Each row comes from the steps of one path. Every step used is in the known rows, and no mark comes twice. Write the path behind each row, first mark first.
In the rows, 128 means zero.
Known rows
safubin, tafa, gumeg, rolu, pozev: [ 91 134 102 132  93 101  87 123  89  72 135 115 137  92 140  83  81  88
  91 130 111 128 119 124 121 129 102 156 149 103 119 171 156 114 114 119
 193]
safubin, tafa, gumeg: [146 129 155 138 128  80  78  92 166 120 152 134 117 112 134 127  85 129
 128 111 165 167 115 137 111  82 125 126 143 148 130 154  85  72 140 110
 193]
dadodop, rolu: [156 101 166 131 141 142 144 139 132 149 109 133 116 152 129  99 138 101
 140 156 176 145 147 169  91 146 114 124 151 137 128 146  70 123 139 150
 109]
ruta, rolu, notif, tafa: [135 145  63 119  99 181 112 150 119 128  99 157  90 103 128 163 110 143
  94 138 111 172 105 107 172 148 116  82 145 162 109 116 145  92 152  89
 101]
notif, tafa: [159 122 114 132  97 170  93 122  95 143 171 141 121 138 151 159 127 118
 116 112 130 157 100 144 146 124 146  84 150 134 128 147  98  82 174 125
 164]
ruta, rolu, gumeg, tafa, notif: [ 79 108 111  68 104 107 139 187  99 107 124 181 121 123 141 141 107 154
 133 161  96 120  87  66 115 104 137 132 123 182 134  66 136  64 124 109
  87]
ruta, rolu, notif: [129 140  99 120 117 170 126 167 166 144  98 154 101 114  98 145 104 143
 103 168 123 155 133 134 143 144 125  97 128 180 127  86 169 132 111 111
  67]
rolu, safubin, tafa: [146 149 130 140 147  98 101 139 128 153 100 116  90 133 177 141 156 108
 173 122 120 107 156 172  99 108 139 110 132 142 132 147 103 129 137 129
 149]
mived, tafa, pozev: [110 115 122 109 174 113 140 143 149 167 140 117 132 117  70 132 164 155
 205 112 143 118  96 118 157 102 176 171  99 102 138 133 175 160  98 106
 159]
ruta, rolu: [142 120 131 125  92 149 133 149 115 150 141 162  79 104 116 128 109 120
 135 153 115 147 139 172 134 139 126 128 142 178 140 100 119 119 120 137
  76]
pozev, tafa, gumeg, rolu, dadodop: [159 160 158 179 120 143 119 105 111  64 148 136 162  64 151 100 113 111
  62  92  71 118 166  77 132 139 140 122 146 144 147 144  69 120 147 180
 131]
tafa, gumeg, rolu: [145 128 146 163  68 139 104 151 101 120 193 147 178 116 150 103  62 121
  69 116 127 140 104 146 120 119 144 120 152 134 145 127 102 104 140 177
 173]
safubin, rolu, gumeg: [129 122 149 156 127  92 153  92 139 158 143 130 116 101 131 157 103 145
 144 128 103 118  90 160 106 100  95 111 126 148 116 113  91 123 128  60
 146]
safubin, rolu, pozev, tafa, mived: [ 91 130  80 151 133  96 163  77 181 111 130  91 158 147 127 108 153  86
 122 100 105 135 131 154 196 157  67 148  74  66 112 178 182 200  90  55
 103]
ruta, rolu, safubin: [161 151 112 148 107 126 135 172 104 153  94 139  83 128 162 134 123 112
 155 130  88 100 152 173 131 136 123 122 137 170 153  87  94 155 107 151
  73]
gumeg, tafa, pozev, rolu, ruta: [ 93 119 162  77 154  99 164  73 114  67 151  90 171 160  95 141 147 127
 168 154 161 102 122  85 147 144 133 189 131  78 113  79 218 144 152 135
  54]
safubin, tafa, pozev: [123 100 122 105 143  92 112 121 155 164 159 114  86 105  91 149 165 148
 189 125 179 144 159 152 151  71 143 155 117 101 103 156 167 117 114  75
 187]
rolu, dadodop: [184 123 174 142 157 176 119 129 123 117 130 132 105 140 106 153 141 124
 113 152 114 130 154 132  95 149 141  78 156 182 140 112  94 116 144 159
 102]
tafa, gumeg: [171 126 169 158 112 119  88 109 167 127 178 133 159 150 121 138  63 139
  96 110 152 144  91 148 129 101 134 117 136 146 162 130  68  99 124 139
 160]
dadodop, rolu, notif, tafa, gumeg: [163 136 107 149 138 145 104 112 160 100  80 122 148 147 153 126  88 147
  60 110 173 191  80  75 142 129  78  89 149 117 115 158  33  79 153 101
 177]
rolu, notif: [139 140 125 136 143 174 111 153 190 156 125 131 159 159  96 152 106 141
 100 160 138 146 125 145 124 129 153  73 123 143 122 115 174 131 130 116
 113]
gumeg, tafa: [128 129 160 122 146 147 117 149 103 116 160 122 155 186 146 130 103 104
 144 165 148 137  91 144 132 124 171  98 139 139 115 109 158  96 163 153
  85]
mived, tafa, gumeg, rolu: [109 142 124 146 111 132 120 158  95 113 152 145 175  89 141  81  88 119
 115  99  94 136  63 107 108 138 159 148 137 127 154 139 122 119 132 178
 184]
pozev, rolu, gumeg, tafa: [ 84 149 152 109 160 135 171  92  93  76 114 130 147 108 144 136  95 124
 154 179 135 126  99  97  99 129 134 139 137 152 143  81 164 120 168 139
  53]
ruta, rolu, gumeg, tafa, pozev: [ 71 110 110  88 130  72 154 163  85 105 113 128 107  86 118 146 120 163
 185 169 128 113  77  90 182  89 132 175 107 141 110  67 176 117  98  73
  64]
pozev, tafa, gumeg, rolu: [134 156 136 177  81 122 118 121 128 114 183 149 189  72 164  91  92 113
  76  78 100 131 131 127 147 123 156 142 125 108 147 157 101 118 142 163
 150]
ruta, rolu, dadodop: [173 125 149 126 127 173 137 138  97 105 103 155  53 105 111 134 130 120
 121 163  89 146 170 127 117 164 113 103 159 208 141  84  88 121 130 149
  56]
dadodop, rolu, safubin: [167 129 153 150 155 118 149 157 118 156  74 119 117 176 174 105 158  93
 153 136 144  99 158 172  82 149 104 123 141 129 136 135  33 162 123 169
 107]
dadodop, rolu, gumeg, tafa: [ 84 111 167 110 158  95 161 151  77  94  68 118 145 139 163 110 125 102
 162 187 155 126  77  96  86 126 112 126 139 143 107 123  84  97 158 122
  62]
dadodop, rolu, safubin, tafa: [141 131 139 127 166  84 133 137 113 145  49 110  73 136 184 100 174  86
 189 136 150 120 175 164  67 130  98 132 148 130 108 163  54 136 140 135
 137]
pozev, tafa: [145 147 154 150 137 128 125 110 158 147 164 139 144 109 129 132 145 112
 135 109 120 118 155 163 150 122 172 121 113 124 144 152 117 137 134 130
 101]
dadodop, tafa, gumeg: [151 125 163 168 101  80  76  98 127 134 103 104 127 162 131 123  78 164
  94  82 164 117  98 136 135 105 102 141 122 119 140 139  48 116 113 164
 158]
dadodop, tafa: [127 117 156 143 107 124 101 124 102 166  99 113  94 164 118 133 136 151
 128 115 156 105 129 156 127 125 115 122 127 120 119 133 103 128 121 161
 120]
tafa, pozev: [143 102 141 124 135 123 126 139 158 183 185 117 133 148  75 154 143 159
 155 127 167 120 136 159 162  93 158 143 111 106 129 117 159 152 100 103
 157]
tafa, pozev, rolu, notif: [128 140 102 104 180 176 169 104 218 153 130 108 134 135  53 153 129 187
 129 151 178 149 170 113 156 120 135 144 110 101 129  92 228 190 105 104
 118]
mived, tafa: [115 130 145 119 161 148 133 142 125 144 124 141 138 126 108 120 139 123
 175 124 113 132  85 135 112 143 172 129 122 147 148 132 143 143 129 147
 141]

Which path is each row?
[164 154  95 157 121 152  76 108 172 111 136 125 170 144 136 167  66 162
  51  98 137 178  66  83 159 109 114  68 137 125 128 144  95  81 153  96
 192] | rolu, notif, tafa, gumeg
[113 125 116  99 189 146 185  82 145 144 137 116 118 102  62 117 162 160
 207 116 154 141 137 102 145 133 155 205  99  97 148 109 192 195 113 127
 131] | mived, tafa, pozev, rolu
[136 145 143 160 163  85 137  79 159  76  85 105 153 124 132  73 107  82
  98  96 148 107 145 107 147 162  76 179 121  77 151 184  51 171  77 107
 120] | dadodop, rolu, pozev, tafa, gumeg
[116 154 120 148 145 128 127 101 137 115 133 111 150 123 108 118 137  88
 123 123 104  85 152 145 162 165 144 149 110  95 151 157 161 183  94 112
  94] | rolu, pozev, tafa
[124  99  83 124  71 153 103 137 124 121 170 126 145 157 158 163 159 110
 106 113 148 194  85 141 162 136 112  95 108 133 123 175 130  97 164 133
 147] | notif, tafa, mived
[106 141  91  85 187 141 159  85 218 133 107 110  90  92  66 146 156 176
 165 152 190 177 195 102 147 100 122 156 113 102 101 120 233 156 126  66
 135] | safubin, tafa, pozev, rolu, notif
[176 127 165 165 160 126 133  70  96 147  67  93  44 155 126 134 154 160
 121 116 112 112 165 135 119 140  61 102 132 137  71 122  65 131 137 116
 114] | safubin, rolu, dadodop, tafa
[127 151  96 124 121  84 124 153 107 139  76 138  41  88 179 131 148 103
 185 134  97 125 171 168 115 124 116 131 137 169 120 120 104 123 127 123
  99] | ruta, rolu, safubin, tafa
[154 118 186 149 111  85 135  78 138 128 164 120 138 159 119 140 131 111
 127 118 103  97 102 165 115 146  92 109 154 119 100 118 116 119 148  88
 115] | safubin, rolu, ruta
[127 106 122  85 159 152 122 162 163 167 161 171 147 165  90 128 153 148
 159 101 110 125 102  98  97 122 186 126 115 138 161 134 135 108 120 146
 190] | mived, tafa, notif
[119 112 133 103 161 121 123 147 121 138 175  97 152 176 108 136 133 144
 168 152 173 124  97 132 175  97 171 137 112  94 103 106 191 120 136 112
 111] | gumeg, tafa, pozev
[118 129 135 138  82 104  91 135 106 109 167 146 136  72 161  94  85 107
 105 115 133 158 125 137 105 103 133 129 154 135 115 157 117  70 161 134
 203] | safubin, tafa, gumeg, rolu
[162  98 146 106 138 157  95 139 116 143  96 127  74 191 100 150 176 184
  86 108 127 100 180  84  88 135 116 103 127 147 124 117  72 104 113 173
 153] | rolu, dadodop, tafa, notif
[133 138 149 141 154 107 106 120 152 116 138 137 159 126 115 116  82 139
 144  89 125 140  49 108 130 116 156 139 122 138 165 132  89 122 117 142
 175] | mived, tafa, gumeg
[109 125 121 144 101 115 132 129 190 117 158 126 171 130 138 136 171 101
 126 101 138 159 144 152 166 135 134 126  77 117 145 171 151 151 122 137
  92] | pozev, tafa, mived
[ 74 106 134 102 153  83 135 146 113 115 139 108 167 131 110 158 126 157
 183 158 148  94  66  99 158  67 159 152  96 106 111  92 177 117 118  84
 109] | rolu, gumeg, tafa, pozev
[105 136 151 123 130 147 169  81 129 122 120 150 124  78 115 151 112 146
 141 159 124 129 136 130  85 133 119 143 129 170 171  98 117 149 135 135
  99] | pozev, rolu, gumeg
[ 87 100 116 130  73 155 125 173  53  89  70  95 109 144 150 108 188 125
  73 131 116 142 159 114 112 175  82 116 108 132  99 149 136 142 133 217
  91] | gumeg, rolu, dadodop, tafa, mived
[126 106 113 107 164 128 150 130 164 130 101 132 148 159 106  84 176  99
 115 106 133  91 192  98 121 159 111 163 115  75 144 177 104 157  75 110
 138] | dadodop, rolu, pozev, tafa, notif
[145 148 118 156  91 154 131 191  73 154 142 132 154 140 190 120 129  97
 119 124  84  85 147 178  99 140 164 105 148 129 142 116 124 160 138 196
 135] | gumeg, rolu, safubin
[ 92 123 143  84 170  91 185  65 136  93 125 104 144 108  63 124 178 137
 206 113 122  99 115  76 130 155 142 220 109  89 148 104 193 191 119 124
 103] | mived, tafa, pozev, rolu, ruta
[ 99 117 125 120  86 105 150 154  98 130 107 168  92  59 121 154 106 133
 146 160  93 122 105 136 119 115 112 138 130 201 152  95  98 118 109 103
  70] | ruta, rolu, gumeg
[121 132 103 113 142 135 112 121 180 139 159 137 161 160  91 122 150 121
 101  99 105  80 170 113 149 139 155 140 106  89 160 155 162 152  74  99
 156] | rolu, pozev, tafa, notif
[147 127 121 147 146 133 139  84 131 150 140 100 116 169 106 114  94 107
 126 141 113 109 113 179 143 147  89 118 135 102 107 131 157 162 101  62
 142] | safubin, rolu, pozev
[113 136 133 139 172 118 162 100 135 107  75 109 132 122 124  74 157  66
 136 132 134  98 175 129 139 185 101 162 123  72 128 181 101 190  92 112
  81] | dadodop, rolu, pozev, tafa
[ 48 114 122 103 104  96 133 169 117  79 127 116 190 156 158 150 126 116
 145 170 141 147  41 109 134 115 124 113  81 145 127 117 169 110 139 121
  68] | rolu, gumeg, tafa, mived
[206 125 167 155 170 155 145  84 134 135 139 124  80 141 115 143 133 128
 119 134  94 138 156 149 102 133  96  74 153 163 105 108  85 120 149 105
 124] | safubin, rolu, dadodop
[115 144 103 131 106 198 124 192 139 147 144 140 169 124 128 120 106 127
  71 165 115 135 133 137 111 146 161  79 141 136 111 121 207 134 144 151
 134] | gumeg, rolu, notif
[115 112 129 114 136 123 158  70 124 169 100  85  76 138  78 125 158 196
 155 107 192 121 184 126 158 116 104 205 102  75 118 114 161 185  99 145
 121] | dadodop, tafa, pozev, rolu
[118 126 143 162  55 108  86 137  66 127 121 121 141 130 155  91  79 153
  71  90 138 115 107 129 127 123 106 147 140 109 123 144  80 109 127 195
 169] | dadodop, tafa, gumeg, rolu
[124 145  72 134  83 213 106 176  89 129 148 143 158 110 158 139 125 130
  58 137 109 163 101 111 143 154 146  64 153 124  95 146 180  89 183 129
 168] | gumeg, rolu, notif, tafa
[158 147 123 156 166 157 141 112 205 174 135 127 129 157 110 145  98 148
 102 144 126 156 116 158 133 115 103  64 128 132  87 110 165 133 137  59
 141] | safubin, rolu, notif
[122 108 156 102 130 104 164  64 151 108 160 107 147 127  65 151 160 142
 155 130 152  98 153 117 135 143 118 195 130  90 139  95 179 173 121 129
  95] | tafa, pozev, rolu, ruta
[128 108 137 124 153 141 146 132 106 121  79 106 124 164 109  89 125  78
 128 165 152 106 141 153 107 175  94 148 147 105 135 155 112 171  94 124
 104] | dadodop, rolu, pozev
[168 161  90 176  68 127  81 147  49 109 156 130 165 120 231 134  95 117
  69  72  80 116  87 119 142 119 124 108 150 115 143 138  45  98 166 177
 213] | notif, tafa, gumeg, rolu, safubin
[ 88 130 131  70 149 150 171 116 125  97 148 159 161 142 132 148 113 160
 131 156 132 121 114  57  85 116 147 137 122 146 153  70 155  98 154 144
 112] | pozev, rolu, gumeg, tafa, notif
[ 88 158 106 147 100 153 136 143  83 103 148 123 166  92 134  87 136  75
  98 121  71  78 161 139 150 169 149 149 125  74 131 166 193 182 109 138
 107] | gumeg, rolu, pozev, tafa
[ 88 133 158 113 139 109 128 143  90  95 124 128 163 133 153 148  95 119
 153 175 116 109  56 108 113 107 153 106 120 154 122 102 135  96 148 123
  84] | rolu, gumeg, tafa
[165 128 149 156 110 105  99 102  83  82  34 128  42 113 126 121 102 165
  86 102 115 134 144  86 140 139  61 144 143 178 126  98  16 108 109 164
  85] | ruta, rolu, dadodop, tafa, gumeg
[ 72 127  78 120  75 103 128 199  96 114 113 115 137 119 209 110 187  81
 140 124 110 142 154 168 105 135 115 124 109 125 113 169 172 145 147 170
 151] | gumeg, rolu, safubin, tafa, mived
[145 123  78  92 110  91 118 174 137 161 105 174  51 122 164 140 167 136
 160 104  94 123 188 130 100 102 127 133 131 167 134 115 106  92 108 117
 152] | ruta, rolu, safubin, tafa, notif
[112 119 119  89 165 117 168  68 155 144 143 118  68  82  86 128 166 156
 190 139 189 166 200 139 142 100 126 183 120 100 112 130 192 145 132  98
 154] | safubin, tafa, pozev, rolu
[120 120  86  98  96 125 113 198 102 161 148 156 120 132 183 120 173 120
 129 104  94  94 183 136  72 100 157 114 139 123 119 138 134 100 141 161
 219] | gumeg, rolu, safubin, tafa, notif
[154 124 132 121 129 140 114 132 190 166 195 164 159 140 113 138 160 144
 113  84 118 114 173 120 130 104 180 119 108 120 150 148 122 112 121 132
 159] | pozev, tafa, notif
[144 142  86 130 122 193  94 134 149 139 130 130 139 143 133 173 124 139
  82 125 135 171  97 109 153 133 142  53 141 138 108 139 147  96 163 102
 155] | rolu, notif, tafa
